Each row comes from the steps of one walk. Every step used is in the known rows, and no mark comes twice. Write the walk behind each row, first mark first.
Known rows:
vulud > bipe > suluz > leni > dorop > venod > rure: [-11  12  -6  -1   7 -10  23  15  12  -7   7  -8 -32  13   4  -9  34  -4
  27  15  -8 -11  -7 -16 -37   3  -5]
dorop > bipe: [  2  -8  -2   9   3   5  -6 -16  -4  -5   9  10   8 -16  -9  -9 -38  -5
 -18 -32   1 -32   7  -4  19 -10 -10]
leni > dorop > venod > rure: [-13  -1   4  -8   2  23  -3  -4  -3  -5  -3  10   9 -16  -1  -6 -11 -12
  19  47  -5  -7  -6  12  10  14 -11]
vaso > nedu > tebu > venod > suluz: [ 20 -39  35  -9 -41  13 -47 -21   7 -19 -23  -9  22   2  16  16  21  -5
 -13  10  16  16  10  23  15 -32  23]
popek > tebu > venod > suluz > bipe: [ 12 -10  11  -1 -25  -5 -16   4  -1 -10  -1   1  18  -9  44  24  23  36
 -10 -23  11   4  13   6  37 -20  21]
bipe > suluz > venod > rure: [  5 -11  -4  -7  -2 -16  11   0   9 -11  -7   9 -18 -35  -6   5  -9 -12
  15  11 -15  27  -7   6 -32 -20   3]
vaso > nedu > tebu > venod: [ 22 -39  40   2 -33  11 -48 -14   5 -22 -35   5  25   4   8   9 -13 -13
 -19   5  21  13  -5  26  20 -24  15]
nedu > tebu > venod > suluz > leni > dorop > bipe: [ -5   5  21  -4 -19 -10 -31  11 -33 -10  27   1  15   7  13 -25  35  14
  17  12  21 -11  23 -10  16  11  10]
vulud > bipe > suluz > venod: [  5  -5  -6  -1   5 -17  11  -5  28  -9 -11 -10 -27  16  -4   7 -16 -21
  -6 -30 -18   7 -10  -7 -52 -20  -3]
nedu > tebu: [  3   0   1  -4 -10  12 -45 -17 -35 -12 -13   6  11  -8   1   2 -31 -11
 -33  -7   0   7  -6  25  17  -9  19]
vaso > nedu > tebu > venod > suluz > leni: [ 25 -31  31 -13 -37 -16 -38   1   6 -17 -19  -7  20   3  17  18  44   8
  -8  -3  26  15   9  13  20 -23  11]
bipe > suluz > leni: [  8   3 -11   7   1 -16  19   9 -13  -3 -11  -4 -21 -15   1   4 -16  -3
 -23 -24   4   4   0  -3  -2 -18   4]
suluz > leni > dorop > bipe: [-12   8  -8  14   9 -13   2  16  -3   3  15  12  10  -5   1 -32 -21   7
  -3  -8   6 -31   5 -15  22  25 -22]
bipe > suluz: [  5  -5  -7  11  -8  11   9 -15 -10  -8 -14  -5 -19 -14   0   1 -37 -17
 -28 -12  -7   3   2   5  -7 -28  11]
popek > tebu > nedu: [ 23 -11  30   8 -13  11  -2  -8 -12  -8 -25   6  20  -4  36  13 -16  19
 -37  -7   3   0 -15  21  30 -44  23]
vulud > leni > dorop: [ -9   6 -10  19   2  20 -17 -11   2  17 -14   7  16  19   7  -9 -12 -12
 -18  32  11   5  -9   8  18  14 -12]
retap > rure > gatemim: [ 12  -8  14  12  -8   9 -17 -29  -8   5 -20  -6  30 -27 -21  16 -55   7
 -30 -22  -5  11 -16  20  40  -1  15]
vulud > leni: [ 12  -1  -7  12   1  12 -15 -20   0  15 -14   9  15   6  -1  15 -11  -9
 -27  -8  18   2  -6  11  20 -11  -8]
leni > vulud > bipe > suluz > venod: [ 11   1 -13  -1  13  -8  18  -4  25 -12   5  -6 -26  14  -6   0 -13 -11
   6  -7 -24  23  -4  -5 -49   6   8]
dorop > leni: [  5  -5   6   9   1  -3 -14  -9  -9   6  16   4  20  -8  -3  -2 -41 -17
 -32 -18  19 -26   3  16  23 -10   4]
dorop > bipe > suluz > leni > vulud > venod > rure: [ -4   6 -17   0  16 -13  35   2  -9  -7  31   4 -22   1 -11 -13  51  24
  38   2   1  -2   7 -21 -17   0   8]
tebu > venod > suluz: [ 14 -18  25 -10 -25  15  -5 -15 -11  -7 -10  -4  16  -7   4  22   6 -11
 -13   2  18  11  14   9  20 -31   8]
vulud > bipe > suluz > venod > rure: [  2  -6  -3 -10   2 -18   9  -6  26 -12  -4  -4 -27  -1  -7   6  10 -12
  11  -7 -19  21 -14  -4 -54 -22   4]
rure > gatemim: [  4  -6  32  -8 -12  18 -18   4 -11  14 -35   3  31 -20 -14  16 -52   7
 -31 -20  -3  14 -15  16  21  -7  -1]
tebu > venod > rure > gatemim: [ 16 -18  68 -17 -30  18 -16   6 -15   3 -33  12  35 -33 -19  20 -10  15
  -3  13  18  34 -17  17  23 -21   8]
retap > rure: [ 14 -14 -19  24   0   1  -7 -43  -6 -10  -1  -3   8 -19 -10   7 -44 -14
 -34 -13  -1  -4  -4  13  41 -12  14]
suluz > bipe: [  0  -2 -19   8  -2  -1 -16   5  -5   1 -12  16  -1 -19  -3   6 -35 -10
 -29 -41  -6  -6   0   5  28  -3  -8]
leni > vulud > venod > suluz: [ -6  -2 -15 -15   4  24   5 -24  -7   2   3 -13   8  20  -1  15  34  -1
   1  15  -5  19   9   8   9   1  12]

Write each row's walk:
[ 11  -2 -12 -11   8  -9  19  -5  26 -14  11  -2 -28  -4  -8  -1  12  -4
  22  16 -26  36  -9  -5 -54  -1  13] : leni > vulud > bipe > suluz > venod > rure
[ -9  12  27 -14  -6   1  13  35  -9  10 -16   0   0 -24  -7  -3   3  17
  33  26  -9   8 -12  -2 -13  15  -3] : bipe > suluz > leni > dorop > venod > rure > gatemim
[-13   9 -16  15   0  -6  17  18  -8   0  -8  -5 -17  -1   9 -19 -19  -9
 -11  15  -4   7   0  -5  -3   6   1] : bipe > suluz > leni > dorop
[  8   5 -14   8   3  20  15 -18   7 -10   2 -14 -26  14  -5  -5 -15  -9
 -20  -7 -16  13   0  -4 -32  -7  21] : leni > vulud > bipe > suluz
[-13   3 -10  15  10 -13   8  -3  24   6  24  15 -13  -4   1 -28  20   2
  42  35  -4   0   1 -13 -37  14 -13] : vulud > leni > dorop > bipe > suluz > venod > rure
[ -2   9  17 -19   1  -1  22  18 -14  12 -12  -1  -3  -5 -18  13  39  35
  24  11  -5  46 -18  -1 -13   7  17] : bipe > suluz > leni > vulud > venod > rure > gatemim
[ -8   9  -2  13  11  24 -11 -11   5  13  -4   9  15  23   4   4  -8 -16
   6  28  12 -21  -3   8  15  20 -24] : vulud > leni > dorop > venod
[  0   6 -11  -7  19  -7  14   6 -10   1   0   6   5  21  -8  13  22  12
   1  -2  10  16  -7   2  21  16  -2] : suluz > leni > vulud > venod
[-13   7 -16  35   5  13   5 -15   5  12  14  -3 -11  18   6 -33  -8  -3
   0  11   5 -25   9 -14 -15   6  -4] : vulud > leni > dorop > bipe > suluz
[-10  12  -8   6   9  -4  24  20  -7  -6  -3  -2 -20   1   6  -9 -12 -11
  12  11  -4 -17   4  -7  -9  11 -11] : bipe > suluz > leni > dorop > venod
[ -8  -2 -14 -17   2 -14   6  -3  -6   8  -6 -11   4  23   4  25  51   2
  -4 -23   8   5   1   0  14 -16  -5] : vulud > venod > suluz > leni
[-13   6 -14  25  14 -11   9  -1  23  10  17   7 -10  16   4 -29  -7  -4
  27  12  -3 -14   7 -17 -34  18 -21] : vulud > leni > dorop > bipe > suluz > venod
[ 10   6  30 -15   3 -18   2  15  22  10  24  -6   3  -8 -18  -3   1  20
  25   1 -11  22 -13   2 -53  11  19] : dorop > leni > vulud > bipe > suluz > venod > rure > gatemim
[-13  13 -15  15   1 -10  15  12  11   3  -7 -19 -27  31   8 -20   0  -9
 -15  -6  -8   1  -8 -15 -26   3   0] : vulud > bipe > suluz > leni > dorop
[ 17   7 -14 -26  13  -4  12   4 -10  -4  21  -2   5 -16   2  22  21   7
  15  -3   0  -8  22  -2  19  15  -9] : dorop > venod > suluz > leni > vulud
[ 11   7  -2   5  10   2  -9 -13   5   4  33  -7   9  20  -6  -7 -18  -5
 -24 -13  10 -16   2   5  -2   9  11] : dorop > leni > vulud > bipe
[ -8   4   1   3   7  21  -9 -12   4  11   1  16  12   2   2   1  19  -7
  22  50  13  -9  -8   8  10  14 -17] : vulud > leni > dorop > venod > rure
[-10   7  -8   5   2  -8   0  18  -6   6 -12   6  11  -1   6 -14 -21  -3
 -19  13   6   3  -6   0  27  22 -16] : suluz > leni > dorop
[  3  -8  -7   6   9 -20  13  -1  14 -12  14   7 -19 -18  -7 -12 -32  -9
  12 -31 -13 -21  11 -12 -29 -10 -10] : dorop > bipe > suluz > venod
[-12  15  -8   6  14  -7  22  16  13  -3   1 -15 -30  33   6  -7   8 -12
  12  -5  -7 -24  -3 -17 -33   8  -9] : vulud > bipe > suluz > leni > dorop > venod
[-21   1 -12  25   0  15   9  -8  -3  -3  12  -5 -15   0   2 -41 -35 -10
  -2   6 -12 -25  12 -14 -12   5   0] : leni > dorop > bipe > suluz
[-12  14  27 -13  -3  -1  11  30  10  10 -12 -13 -11   6  -7  -3  20  17
  29   8 -12   3 -20 -12 -37  11  -3] : vulud > bipe > suluz > leni > dorop > venod > rure > gatemim
[-20   8 -21  -3   3  13 -13   8   2   2   6  -1  -1  -4  10   1   1 -12
  10  -1 -15 -23  23  -4  17  21 -16] : leni > dorop > venod > suluz > bipe
[ -9  10  -7  -4   5  -7  22  17  -6  -7   3   3 -22 -17   4 -10  12  -4
  30  34  -4  -6  -1  -7 -11   7  -5] : bipe > suluz > leni > dorop > venod > rure
[ -6   9  18 -11   6  -8  24  16 -10   8  13   0  -2  -7 -23  -5  41  46
  40  -7  -5  14  -6 -17 -17  12  12] : dorop > bipe > suluz > leni > vulud > venod > rure > gatemim
[ 10   0  -5 -23   7 -11   5   5  -5  -3   6  -3   3 -15   4  28  20  -2
   4 -23   4 -23  16   1  17 -10 -15] : dorop > venod > suluz > leni
[ -3  -4 -24  -6  -7   0 -18  -3  -3   6  -1   1  -1 -18   3  12  -2  -7
 -24 -37 -10  -3  19   0  23 -11  -4] : venod > suluz > bipe
[-33   6 -16  -2   9  -8   9   5   0   9  19  -9   5  35   8 -16  55  11
  22  -3   4 -24  13 -20  10  18 -16] : vulud > venod > suluz > leni > dorop > bipe
[ 16   8 -13  -4  12 -12   7   5   5  -3   6   0  -1  14  -7   3   1   7
 -19 -22   0   9  -6  -8   4  14  -2] : suluz > leni > vulud > bipe
[ 14   8 -17 -16   6  -9   4   1   7   3  15 -13  -1  13   2  10  36  10
 -12 -18  -2  12  10  -9  -1   8   4] : venod > suluz > leni > vulud > bipe
[ -8   9  32  -7  -3  26 -19   5   4  27 -18  13  34  -3 -10  10   9  16
  26  43   9   5 -18  11  10  22 -17] : vulud > leni > dorop > venod > rure > gatemim
[ -9   7  -3  -2  13  -5   6  22  -5   1  -4  10   6   1   4  -2 -18  -8
   9   9   6 -21  -1  -1  21  26 -25] : suluz > leni > dorop > venod
[-11   9 -24  -4  11  -6  -8  -2  -4  14  42  -4   6  21   0   7  37   5
   6 -19   6 -11  23   0  16  16  12] : dorop > leni > vulud > venod > suluz > bipe
